Each row was made from one walk, in order. Every step used is in the known rows, and no mark comes twice. Write each row's walk.
In the rows, zero is written as 128.
Known rows:
J, A, K, V, E: [137 121 143 104 113  67 134 129 161 134 137 104 132 136 119 163 136 146
 112 105 132 150 136  94 137 118 129 134 128 123 140  70 100 132  82 126
 125 110 151 117 103 156 144 103  67 126 163 110 136 132 116 136 121 128
 122 171]
J, A, E, C: [118 101 146  92 120 102 117 145 109 119  90 126 146 106 108 151 183 146
 103 147 121 134 124 141 153 114 140 143 134 112 128  74 158 140 190 138
 135 100 109 148 139 129 115 108 160  91 187 128 130  85 116 112 134 146
 159 176]
V, D, A: [119 124 112 186 143 120 126 120 124 138 158 148 116 153 129 120 149 130
 105 114 150 125 121 124 100 120 119 120 134 165 119 142 142 116 149 135
 121 151 148 112 145 129 111 138 102 127 135 122 132 135 115 129 126 114
 121  94]
W, E, V, K, A: [141 148 103  99 129 158 146 147 178 119 132 116 116 101 149 112  86 114
 103 165 123 134 108 135 141 132 147 114 133 150 119 145  82 134 132  92
 115 144 149 157  99 130  89 145  87 121 108 127 120 177 108 147  81 127
  81  95]
J, A, E, V: [128 118 146  66 132 124 125 133 113 139 102  95 157 100 112 162 158 130
 146 144 120 141 131 140 127 138 138 143 138 176 144  85 134 134 148 125
 133 119  98 151 125 159 110  89 148 133 137 129 118 131 133 126 112 144
 150 170]
W, E, A, J: [140 118 125  88 122 146 116 126 114 139 120 189 126 120 134  86  99 141
 156 163 177 128 148 134 162 149 142 133 140 136 122 154 152 148  64 126
 128  73 150 142 135  99 113 135 170 124  97 138 108 138 160 129 104 118
 124 121]
Q, A: [121 107 145 121 127 101 128 130 115 141  89 133 138 124 126 125 190 133
 204 139 103 100 142 122 138 135 141 131 131 132 160 174 136 131 117 167
 143 116  70 120 107 153 135 115 142 162 164 130 129 111 144 109 141 131
 128 131]
W, E: [130 122 124 114 128 121 121 144 125 117  87 148 119 124 133 100 166 136
 141 173 139 129 116 131 149 125 150 137 138 133 140 137 145 129 100 127
 126  89 119 143  98 146 104 129 108 142 142 135 111 128 125 127 103 113
 113 120]
V, K, A: [134 137 119 136 137 127 126 136 156 117 136 127 122 136 143 124 136 129
 116 112 120 127 103 129 139 132 124 113 132 131 139 167 108 131 144 114
 125 158 120 122 134 126 116 152 103 104 136 122 139 164 121 133 132 123
  81  92]
C, E: [114 122 139 136 131 130 125 118  92 142 120 140 124 125 130  96 186 121
 196 153 109 132 131 137 146 129  99 119 116  78 139 131 160 130 111 145
 131 112  92 128 105 126 123 118 172 136 143 132 121  91 129 121 156 127
 116 134]
D, V: [122 121 129 154 119 131 125 147 128 132  95 143 128 145 134 140 129 125
 167 128 135 139 113 118 121 126 140 141 155  87 137 140 138 118 100 134
 128 108  98 135 120 124 163 125 109 140 118 131 125 147 131 136 135 108
 116 115]
K, V, D, A: [124 123 105 174 135 118 126 129 136 118 166 149 100 161 130 137 133 124
 102  74 142 127 120 110  87 122 115 125 120 135 120 141 102 109 137 121
 123 160 172 104 140 108 150 147  65 127 102 114 134 133 117 134 128 113
 116 111]
V, D: [122 115 115 168 131 122 121 118 145 131 122 140 129 152 141 108 151 139
 136 118 123 127 125 128 112 131 127 122 144 132 131 158 153 117 125 150
 123 142 127  97 128 146 141 133 119 151 142 126 121 134 131 134 130 125
 128 113]
E, V: [126 127 131 101 131 143 140 132 122 155 124 123 136 102 141 119 109 120
 169 165 121 124 135 133 127 139 138 126 121 138 150 141 120 128 103 125
 133 120  99 138  96 151 105 113 145 174 123 140 114 150 127 132 104 126
 119 134]
C, E, A, K, V, D: [122 133 105 130 100 119 151 121 154 135 165 134 131 147 141 121 122 116
 148 115  98 137 145 117 129 155  95 110 100  62  96 140 135 132  52 136
 126 138 159 102 118  98 185 150 137 105 117 113 127  95 136 158 113 137
 176 149]
J, A, E, V, K: [128 128 140  60 128 146 143 132 144 120 107  82 149 103 115 152 148 126
 124 133 114 141 118 140 121 136 127 127 146 166 140  97 112 131 156 122
 122 166 118 132 125 151 114  96 137 115 147 118 124 148 125 127 107 153
 129 162]
V, K: [123 125 130 130 126 140 140 132 144 124 119 121 127 145 143 111 139 130
 132 131 112 128 110 133 123 134 122 125 139 106 154 163 126 123 129 130
 126 145 109 101 107 136 134 140 133 131 145 117 129 141 127 125 134 126
 103 117]
D, V, K, A, E: [139 155 125 148 121 141 122 145 153  88 113 108 125 149 126 158  92 134
 100  82 125 128 101 132 116 128 132 146 149 129 113 130 116 116 166 108
 120 159 111 156 158 104 180 149  94  70 105 124 140 158 121 133 145 123
 138  82]
Q, A, E, V: [129 130 146  74 124 118 140 127 106 136  79 101 157  92 112 135 147 125
 170 143  97  92 149 141 118 142 152 141 135 158 145 144 115 126 127 152
 141 125  74 141 128 155 132  99 147 172 140 137 121 124 145 100 113 145
 158 134]
J, A: [125 102 141 104 137 111 113 134 119 152 113 124 135 128 126 145 193 141
 163 143 133 146 123 122 148 127 128 122 133 152 156 115 146 139 134 142
 132 113 113 129 121 158 106 104 132 126 167 121 126 130 129 132 128 123
 115 150]
D, V, K: [123 135 121 119 119 155 149 141 164 114  94 125 127 155 135 128 108 118
 131 118 123 137 106 122 113 129 123 126 145  69 128 158 118 112 112 125
 122 146 107 127 124 115 178 132 102 122 117 114 130 150 131 139 134 118
 104 114]
A, E, C: [122 118 139 136 124 115 124 133 102 107  84 130 140 107 116 128 143 136
 109 150 120 119 126 144 137 125 145 150 120  83 126 107 162 127 172 139
 140 105  98 138 126 121 138 126 165 117 168 135 127  93 118 114 131 142
 149 138]
K, A: [137 128 129 177 141 108 103 139 119 129 146 135 121 124 148 132 150 133
 155 127 133 120 122 127 144 127 135 126 119 143 143 154 131 135 131 121
 131 114 106 141 133 137 102 141 117 125 136 139 135 164 118 131 133 114
  89  91]
Q, C, E: [111 102 140 109 132 166 108 106  46 134 113 144 137 124 126 114 173 111
 180 139  81 137 135 139 159 118 102 103 111  79 139 135 150 137 129 140
 138 113  69 147 100 123 100 118 153 149 144 138 134 115 133 111 168 142
 102 158]
J, A, K: [126 105 141 101 118  89 125 147 159 166 127  99 146 125 127 153 170 144
 138 147 124 153 131 116 167 130 130 123 150 156 140  97 146 139  97 140
 125 114 133 134 110 159 104 107 126 108 195 118 122 135 123 136 100 124
 150 164]
D, A, E, W: [132 165 130 148 149 116 139 136 103 121 135 114 125 125 103 137  95 123
  94 151 153 120 116 144 144 113 146 148 133 173 121  97 145 122 173 122
 124 123 114 110 136 120 103 140 162 121 115 158 126  93 117  98 129 140
 175 110]

Write each row's walk:
[120 125 117 127 147 162 129 104 117 161 179 151 122 132 126  94  69 126
  95 113 181 120 147 125  99 129 120 113 142 212 103 138 114 123 134 122
 124 141 194 119 165 120 102 120 155 136  77 124 122 149 137 131 113 110
 142 116]
E, V, D, A, J
[137 128  92 125  95 108 144 140 188 119 134 140 123 154 146 117  91 126
  99 140 127 142 131 109 129 155 144 126 130  95  95 148 120 129  36 121
 120 120 195 120 112 117 168 163  81 124 125 114 111 114 131 156  57 121
 174 135]
W, E, A, K, V, D
[129 147 134  90 137 187 136 107 113 147 168 121 122  99 135  95  76 109
 131 130 124 128 148 145 152 129  95  91 122 151 109 145 101 145 134 105
 119 149 168 153 158 100 111 129 198  91  74 121 133 142 146 137 139 128
 103 117]
C, E, V, K, A, J
[128 114 110 177 118 106 120 130 166 118 129 129 119 168 139 136 152 129
 116  86 127 122 123 112  86 136 125 129 129 124 133 156 119 112 117 134
 125 142 155 102 132 131 175 148  72 166 126 110 124 116 131 138 126 125
 122 137]
K, V, D
[125 119 115 163 142 131 114 111 127 127 164 162 104 167 118 123 103 132
  86  57 177 127 135 111  82 126 119 123 130 196 111 146 107 117 138 115
 123 142 209 106 188  95 158 143 101 122  84 107 129 126 144 123 146 104
 124 124]
K, V, D, A, J
[143 131 141 117 121 133 130  97 114 117 157 180 107 141 137 117  68 143
 141 100 155 121 161 109 114 139 122 143 107 117 141 135 112 136  75 126
 133  88 164 126 139  95 158 125 132 158  71 124 132 147 150 131 154 122
 120 136]
K, V, E, A, J
[134 146 119 153 126 151 134 148 163 111 121 136 121 145 147 144  96 123
 116  98 133 137 102 122 120 121 127 127 144 105 120 152  99 120 128 109
 118 147 113 143 138 108 157 151  72  93 107 119 142 173 116 145 136 108
  98  81]
D, V, K, A
[114 132 139  93 130 151 150 120  89 152 127 133 138  98 133 102 144 108
 187 166 102 129 140 143 135 137 109 110 113  71 141 129 143 133  93 138
 131 113  99 136  93 133 106 105 188 143 107 136 114 120 131 133 122 132
 120 141]
C, E, V
[136 131 130 145 141 140 106 120 140 129 154 137 113 138 137 107  95 135
 101  99 148 121 128 127 142 123 116 108 143 193 136 167 107 141 149 109
 123 144 155 127 180 117 130 147 143 100 109 123 139 158 147 131 148 112
  88  99]
V, K, A, J
[130 104 114 123 101  84 129 138 194 137 147  94 137 159 125 161 155 139
  96  90 122 148 135  99 118 137 121 116 138 158 116 106 109 125  94 134
 122 147 177 109 135 146 161 130  82 110 165 100 128 107 124 153  89 130
 154 179]
J, A, K, V, D
[134 148 116 112 129 157 145 136 150 135 148 112 125 103 153 113  83 115
 128 128 116 123 119 136 130 130 129 108 120 143 132 157  89 128 130 105
 126 159 127 130 117 134 106 139 112 125 107 124 130 182 118 146 107 127
  82  95]
E, V, K, A
[134 140 140 130 129 120 142 110 104 133 134 174 129 123 141 114 110 148
 168 153 128 132 135 124 130 135 129 141 116  64 141 136 154 138  81 147
 133  89  88 108  84 122 118 120 125 161 127 141 133 158 136 128 146 135
 112  92]
V, E, A
[139 121 137 161 138 126  77 125 102 141 154 148 115 131 137 111 105 139
 145 115 159 121 142 123 142 121 129 123 142 185 138 155 138 146 130 116
 133 116 143 148 179 121 117 139 143 109 107 136 132 147 142 127 152 105
 100  95]
K, A, J
[132 133 135 152 127  99 101 140 112 101 118 132 133 101 125 133 138 143
  92 133 118 119 125 146 142 114 153 142 116 107 112 108 155 133 192 118
 138 107 116 152 152 117 120 140 154  97 165 146 137 113 110 118 134 131
 142 133]
K, A, E, C
[126 124 131  68 140 232 114 101  85 143 149 128 131  99 137  95  79  99
 135 128 102 138 147 148 143 119  94  79 120 127 109 148 100 149 158 103
 125 151 138 158 162  96  96 131 188 105  74 128 142 153 137 134 161 137
  74 135]
Q, C, E, V, K, A, J
[135 134 144 107 133 102 120 137 130 125 101  87 138 126 105 161 162 132
 116 161 139 133 123 139 160 119 149 146 151 163 145  83 164 143 174 139
 126 118 108 119 136 149 104 111 173 132 143 146 122  88 124 111 122 158
 173 162]
J, A, E, W
[108 144 109 131 140 166 155 110 101 153 168 139 129 110 126  87 119 108
 127 138 122 137 137 140 104 126  87 101  98 141 103 119 126 120 131 138
 120 148 142 120 120 118  92 127 167 121  98 129 128 130 122 137 128 133
 129 114]
C, E, V, D, A
[118 128 135 159 122 133 152 127 138 118 103 152 126 117 125 123 104 135
 103 152 142 140 128 118 117 103 141 146 129   4 110  95 141 113 131 145
 132  86 111 120 100 103 148 117 125 150 128 130 143 136  96 136 158 124
 109 133]
D, V, E, C
[128 105 151 103 128 125 111 114 105 149 100 143 135 125 113 105 148 139
 181 130 137  90 159 122 143 135 129 122 143 171 151 180 128 142 107 159
 139 112 104 135 156 144 136 111 180 153 133 127 128 108 166 104 156 119
 137 143]
Q, A, J
[133 115 153 101 132  92 101 127 101 126  94 108 146 124 113 161 197 151
 147 124 129 137 125 133 131 132 130 141 146 158 154  92 159 139 150 137
 133 123  98 139 141 156 122 101 131 105 171 125 124 114 141 108 144 140
 149 150]
J, A, E
[132 134 118 158 121  82 132 147 135 150 167 120 115 142 127 155  83 121
 109 106 135 139 127 104 130 122 132 128 121 144 133 112 104 114  87 118
 129 125 166 134 125 125 137 140  87  97 137 117 132 128 116 134 110 105
 156 133]
D, A, K, V
[127 138 136 160 149 109 114 132  80 116 122 142 123 133 114 140 141 135
 127 120 135 126 118 137 126 129 132 150 121 172 136 108 157 121 166 123
 131 122 109 132 130 133 111 127 115  95 138 138 132 120 125 104 145 122
 142 100]
D, A, E
[130 135 114 178 138 107 107 122 121  89 141 131 113 160 108 150 134 129
  85  56 139 125 117 124  62 125 122 148 118 180 115 115 116 108 164 120
 126 166 162 111 165 107 167 142  64 115 109 117 132 102 123 118 139 123
 154 118]
K, V, D, A, E
[121 120 113 131 129 141 134 121 144 144 129 115 136 130 144 120 123 120
 122 140 129 129 130 132  82 135 132 119 134 134 121 144 125 119 117 137
 126 151 128 110 103 141 123 128 130 170 128 126 114 143 127 141  97 129
 119 119]
E, V, D
[119 125 108 183 129 116 129 128 135  91 138 141 114 140 107 139 122 132
  42  79 135 118 119 125  79 112 131 143 104 114  90  95 124 104 198 122
 129 144 172 125 160  91 163 145 104  94 119 114 138  82 102 119 148 136
 167 140]
K, V, D, A, E, C
[139 156 131 162 129 117 153 117 164 106 142 120 102 139 120 140  97 125
 112 136 150 122 125 111 135 111 152 147 108  75 144 107 106 122 123 125
 125 103 129  85  94 127 138 138 108 203  93 137 134 106 113 124 140 143
 122 140]
K, V, E, W
[119 142 132 134 135 128 149 125 114 141 123 120 123 120 128 110 150 111
 164 186 121 128 126 143 172 120 124 113 130  74 132 124 158 137 127 146
 127 107 101 105  90 126 103 130 216 156 116 154 120  70 129 118 146 140
 144 138]
C, E, W
[142 144 138 121 113  74 158 129 196 135 147  77 126 137 115 162 114 134
  83 139 152 152 134  98 161 107 143 129 130 109 128  57  93 135 101 126
 118 119 166  92  99 149 134 119 116 147 137 128 137 103 110 129 114 149
 157 185]
J, A, K, V, E, W
[128 147 133 115 143 138 124 133  85 139 139 127 133 102 117 143  92 124
 119 125 142 123 124 144 117 130 138 143 122 180 130  96 127 119 150 118
 133 134 111 153 138 128  88 111 132 126 125 142 123 141 124 113 114 131
 150 121]
D, A, E, V
[133 144 131 142 125 128 129 139 144  87 128 129 127 114 126 129 105 134
  69 116 118 118 107 146 134 121 139 135 121 102 107 117 130 133 206 110
 129 146 127 143 152 100 138 153 134  73 156 129 145 121 106 125 147 145
 128 119]
V, K, A, E, C
[123 129 124 116 127 151 126 120 139 118 117 101 152 130 126 117 125 129
 116 120 116 123 131 143  79 142 135 134 148 158 119 122 151 116 138 137
 127 156 113 113 137 148 136 123 128 164 136 130 114 131 128 123 102 137
 152 129]
A, E, V, D
[122 131 119  80 136 205 131 115  86 132 143 121 133  97 141 109  95  95
 143 144  71 139 122 150 146 121  95  85 102  87 117 143  94 142 155 104
 128 157 109 157 114 108  85 136 143 125 101 129 143 143 117 142 137 148
  68 134]
Q, C, E, V, K, A
[135 147 137 145 125 104 126 135 123 112 110 104 135 128 115 135 120 129
 127 159 134 114 118 144 143 123 156 150 137 134 138 109 156 125 161 138
 129 112  93 107 120 148 126 133 163 155 134 155 115  82 130 105 121 148
 167 135]
A, E, W
[133 116 131 127 105  80 144 142 153 146 109 103 137 133 123 147 148 124
 169 120  93 100 146 100 145 142 139 123 125 116 141 152  98 124  69 148
 139 126 119 126 119 149 177 122 102 150 174 112 131 101 137 122 112 125
 164 154]
Q, A, K, V
